Each row was made from one small tree. The marks that hang from a mark follow it in brackets, in the order of their numbers. Every link used is in the known rows. Write each row's tree.
Known rows:
q_170{q_13{q_72 q_825} q_404 q_918{q_353}}: [ 14   7 -23   2 -15 -29 -20 -49 -15  16  21  11  -6  -3 -51 -32  11  18
  -7  -5  30  17 -15  47   5  -4  25 -10 -35]
q_170{q_13}: [  2  -1 -15   5   1  -3   5  -2 -11  -1   9   1  -6   5 -13  10  -4  11
   0  -8  14  14   6  10  11   8  -1  -8  -2]
q_170{q_13{q_203} q_353 q_404 q_918}: [-10  -2 -16  -1 -15 -31 -10 -35   1  24  35   4   0 -18 -57 -17  -6  23
   2  -2  21  25  -8  45  11  21  12  -7 -23]
q_825{q_909{q_404 q_984}}: [-12 -27  -7  -1  -5   5  -5   2   0  -1  -7  -9   2   1  -4  -2 -14   0
  -6 -14  -5  10   2 -35   8   7 -10 -40   8]
q_13{q_170{q_353} q_203 q_825}: [ 15  -8   9   3 -18 -11 -44 -47 -22  51  11  17  24 -23 -27 -10  14  12
  -2 -29  -6  19 -19  31 -43  -3  11  20  -9]
q_984{q_825{q_909{q_404}}}: [  1 -24  -1  -5   8  25  10  14   9  -6  -7 -19   4   8   1  12   0 -13
  -8 -14   5   6   5 -14  15  19 -11 -30   3]
q_13{q_170{q_404} q_203 q_825}: [ 23  -7  -4  -6 -14  -9 -33 -45  -8  40   7  12  20 -32 -24 -17  17   2
 -15 -30  -8   8 -10  41 -46 -10  19  14 -22]
q_825{q_909{q_984}}: [-10 -19  -2  -1  -3   1   2  -4  -9  -3  -6 -13  -3  -4  -3   2 -16  -8
  -3  -2 -12   7   8 -25   2  10  -8 -25   7]
q_909{q_404 q_825 q_984}: [-23 -25  -9   0   4   2 -21  27  28   7 -10   9   7  -2  -4   8   6  16
   4 -40  33  -3  -1 -25 -11  -1  -3 -32   5]
q_825{q_909{q_404}}: [  0 -18  -7  -6  -4  11   0  -1  -1  -2   2 -13   0   1   1  -2 -12  -2
 -10  -5  -3   4   1 -21  20   5 -12 -29   6]
q_72{q_13}: [  8   6   1   7   1  -3   7   6   7   2  -3  13   2   7  -6  -1  -5   6
   6  -4   3  -6   6   1   5   9 -13   9  -3]
q_170{q_13{q_203 q_825} q_353{q_918}}: [  2  -9   7  14  -8 -17 -41 -36 -22  40  21  16  16 -11 -26  -3  -1  27
   5  -8   9  22 -14  26   5  12   7  -5  12]
q_203{q_13{q_170{q_404} q_825}}: [ 21  -9   7  14 -15  -8 -26  -7  -5  20  23  21  -2 -17 -20   3   1   7
   5 -19   5  14 -12  23 -46   6   5  -3 -17]
q_13{q_72 q_170{q_404 q_918{q_353}}}: [ 13   8 -15   5 -25 -29 -28 -27  -5  11  21   6   4 -10 -41 -37  -2  11
 -11 -13  16  13 -26  24 -28 -10  18  22 -46]
q_13{q_203 q_825}: [ 22   0   3  -4  -1  -1 -24 -37 -20  30  -4   8  16 -14  -5  -6  21  -1
  -1 -20  -8   0  -8  23 -12 -16  19   0  -1]
q_13{q_72 q_170{q_353} q_203 q_825{q_909}}: [ 27   0   0   5 -18 -20 -48 -49 -41  49  21   1  23 -22 -39 -17   0   6
  -7 -22 -19  19 -23  22 -37  -7  11  22 -24]
q_909{q_404 q_984}: [-15 -22  -6   6  -4  -4 -14  12  12   5 -14   9   9   6  -6  -6  -2  12
  -1 -27   7  10  -6 -31  -6  -2   1 -30   4]
q_918{q_353}: [  7  -8  11  -1  -4   4 -19 -16  -8  12 -10  10   0   1  -8 -12  11  12
  -3   6   6  -1 -13   2   5  -2  -1  -6  -4]
q_170{q_353}: [-15  -3  13   4  -4 -10  -9  -5   3  18  12   5   3  -4 -19  -2  -4  12
   6  14  -2  10  -6   4  -1  17 -10   5   2]
q_13{q_72 q_170{q_353} q_203}: [ 19   9  -1  11 -15 -27 -43 -20 -23  37  21   6  22 -17 -40 -16  -4  17
  -3 -21 -10  16 -28  17 -36  -8  13  38 -33]
q_984{q_825{q_909}}: [  2 -18   3  -5   9  23  15   8   2  -9  -5 -21   1   5   2  16  -1 -19
  -5  -5  -1   4  11  -5  10  22 -11 -19   2]
q_203{q_13{q_170}}: [ 18  -8   6  19 -15  -2 -20  13 -11   5  20  14  -4  -6 -10  12 -10   9
  12 -21   8  15 -16   1 -34   6  -3   1 -12]
q_72{q_13{q_825{q_909{q_404}}}}: [ 15  -6   0   2  -2   4  -1 -13  -2  13  -3  12   6   5  -5  -5   0   2
   1 -12  -1  -2   7  -3   8   7 -15 -13   5]
q_353{q_404 q_918}: [ -9  -8   7  -2  -7  -1 -21  13   0  -9   2  18   9   0   4 -23 -10  12
  -7  -5   5  -8 -12 -19   4  -7  -2 -11  23]
q_203{q_13{q_170 q_825{q_909}}}: [ 25 -14   7  15 -18   3 -25 -10 -25  15  21  10  -4 -10  -9  11  -7   0
   8 -21   0  18 -12   6 -35   6  -4 -12  -5]
q_13{q_72 q_170}: [ 16  10 -11  10 -12 -18 -21  -3 -15   8  14   2   9  -3 -20 -12  -7   5
  -6 -19   0  11 -17   4 -34 -11   9  31 -29]
q_170{q_404}: [ -4  -2  -2  -7   1  -7   4  -2  21   5   6   0  -2 -14 -15 -10   0  -1
 -11  11  -5  -5   6  17  -6   8   2  -2 -14]
q_72{q_13{q_203 q_825}}: [ 26   6   4   4   1  -4 -12 -23  -9  26  -6  20  14  -4 -11  -6  12   5
   6 -19  -4  -6   0  19  -6  -4   1  10  -3]
q_984{q_825}: [  2 -11   5   1  11  17  10  14  10  -5  -8  -8   4   8   0  14   9 -11
   1 -11   8   2   5   3  -1  15  -1  -6  -1]

Which tree is each row?
[ -1  -3  -4  -8 -18  -4 -13 -22 -10  -5   1  15  -3   6 -17 -31   7  12
   1  -8  23   3 -19   1  10 -10   7 -14  -3] | q_170{q_918{q_353{q_404}}}
[ 10  -5 -15   4 -18 -10 -15 -50 -27  11   9  14  -7   8 -25 -14  14  17
   6 -17  38  23 -12  29  14  -2  14 -20  -6] | q_170{q_13{q_825} q_918{q_353}}
[-20 -10   4   7  -9 -14 -22   3  -8  11  21  21   5   1 -29 -11 -17  34
   0   2  14  17  -9   0  13  20 -12 -12  19] | q_170{q_13 q_353{q_404 q_918}}
[ 22  -6   2  19 -24  -8 -27 -16 -20  12  26  19  -3  -5 -13   1   0   6
  16 -31  19  22 -21  17 -38  -2  10  -5 -12] | q_203{q_13{q_170{q_918} q_825}}
[ 24   3  -8   3 -18 -16 -17 -40  -1  28  10  21  15 -16 -28 -23   8   6
  -1 -34   9   5  -7  37 -27   0   9  18 -24] | q_72{q_13{q_170{q_404 q_918} q_203 q_825}}
[ 31  12 -19   1 -23 -32 -40 -53 -20  33  23   8  20 -24 -42 -35  12   2
 -11 -36   4  13 -26  47 -44 -25  38  25 -45] | q_13{q_72 q_170{q_404 q_918} q_203 q_825}
[ 23  10 -20  -1   3 -24 -19 -32 -15  29  17   6   6 -17 -44 -13  10  12
 -12 -13   0   8  -3  46  -8  -7  24   2 -31] | q_170{q_13{q_72 q_203 q_825} q_404}
[ 29   8   7  20  -4 -13 -28   2 -23  14  19  14  -3   1 -17   4   2   6
  15 -10   1   6 -18   9 -24  -9  12  -2 -15] | q_203{q_13{q_72 q_825}}
[ 23   3  -3   7  -9  -5 -13  -9  -5  19   1  17  15  -9 -14  -5  -3  10
   2 -30   0   1  -5  11 -20   2  -5  25 -15] | q_72{q_13{q_170 q_203}}
[ 13 -14  -3  -1 -17   4 -17 -36 -22  18   7  -1   6 -13  -6  -4   0  -8
 -10 -20  -6  15  -2  10 -30   1  -2   0  -2] | q_13{q_170 q_825{q_909}}
[ 29   8 -14   1 -27 -22 -46 -33 -34  19  13  13  16  -9 -39 -39   4  16
  -7 -38  12  10 -39  14 -27 -29  25  22 -36] | q_13{q_72 q_170{q_918{q_353{q_404}}} q_203}
[ 11  -7 -11   3 -14 -22 -27 -32 -15  24  13  -2  10 -19 -36 -21  -5  -4
 -18 -18 -14  14  -6  12 -48  -4  11   5 -30] | q_13{q_72 q_170{q_404} q_825{q_909{q_984}}}
[ 33   3   3  23 -14 -16 -36  -3 -27  19  25  18   2  -5 -21   2  -2   9
  11 -25   4  16 -23  12 -47  -9  11  10 -23] | q_203{q_13{q_72 q_170 q_825}}
[-15 -30  -2   7   5   8  -5  24  20   2 -19   3  12  13  -6   5   6   4
  -1 -35  14  12  -3 -29  -6   9   1 -34   3] | q_909{q_404 q_984{q_825}}
[ 20   7  -5   1  -2 -10 -15 -27 -28  13   8  -8   3  -1 -14 -10   1  -8
  -6   0 -14   3  -5   6  -5 -12   8  -2 -11] | q_13{q_72 q_825{q_909}}
[  9   2  -3   6 -20 -22 -15 -23   9  28  19  18  14 -17 -40 -21  -7  16
   3 -19   8  10 -10  29 -19  15  -3  24 -26] | q_72{q_13{q_170{q_353 q_404 q_918} q_203}}
[  1  11 -10  14 -26 -33 -27 -18 -14  14  31   4   8  -3 -39 -24 -13  14
   4 -14  14  25 -27  13 -28   0   9  31 -31] | q_13{q_72 q_170{q_353 q_918}}
[ 14 -16   1  -5  -5   0 -23 -40 -27  28  -8  -2  13 -16  -8  -4   7  -7
  -3 -21 -19   5  -2   4 -11  -8  11 -20   4] | q_13{q_203 q_825{q_909{q_984}}}
[-14 -11   7   7  -9 -14 -30 -15 -16  22  20  28   8  -1 -29 -13  -5  32
   1  -3  13  18 -10  11   4  14  -6 -14  23] | q_170{q_13{q_825} q_353{q_404 q_918}}
[ 30   2   6  17  -5  -8 -24  -3 -29  11  22   4  -6  -1 -15   6  -7   0
  11  -5  -6   8 -13   2 -15  -4   4 -13 -12] | q_203{q_13{q_72 q_825{q_909}}}
[  9 -13  12   5 -21 -19 -54 -47  -3  53  20  19  28 -36 -30 -23   7  14
 -11 -18  -6  15 -21  39 -42   5  13  17 -11] | q_13{q_170{q_353{q_918} q_404} q_203 q_825}
[  9  -7 -22   8  -2 -13 -14 -17 -27  12   8  -1   1   7 -27  -1  -4  11
  -5 -22   7  21  -1   0   3  -3   6 -24  -8] | q_170{q_13{q_72 q_825{q_909{q_404 q_984}}}}
[  1  -4 -19  -3 -18  -8  -8 -23 -22  -5   9  16  -9  11 -31 -22   2  23
   2 -16  37  17 -14  12  21  -1   6 -22  -4] | q_170{q_13 q_918{q_353{q_404}}}
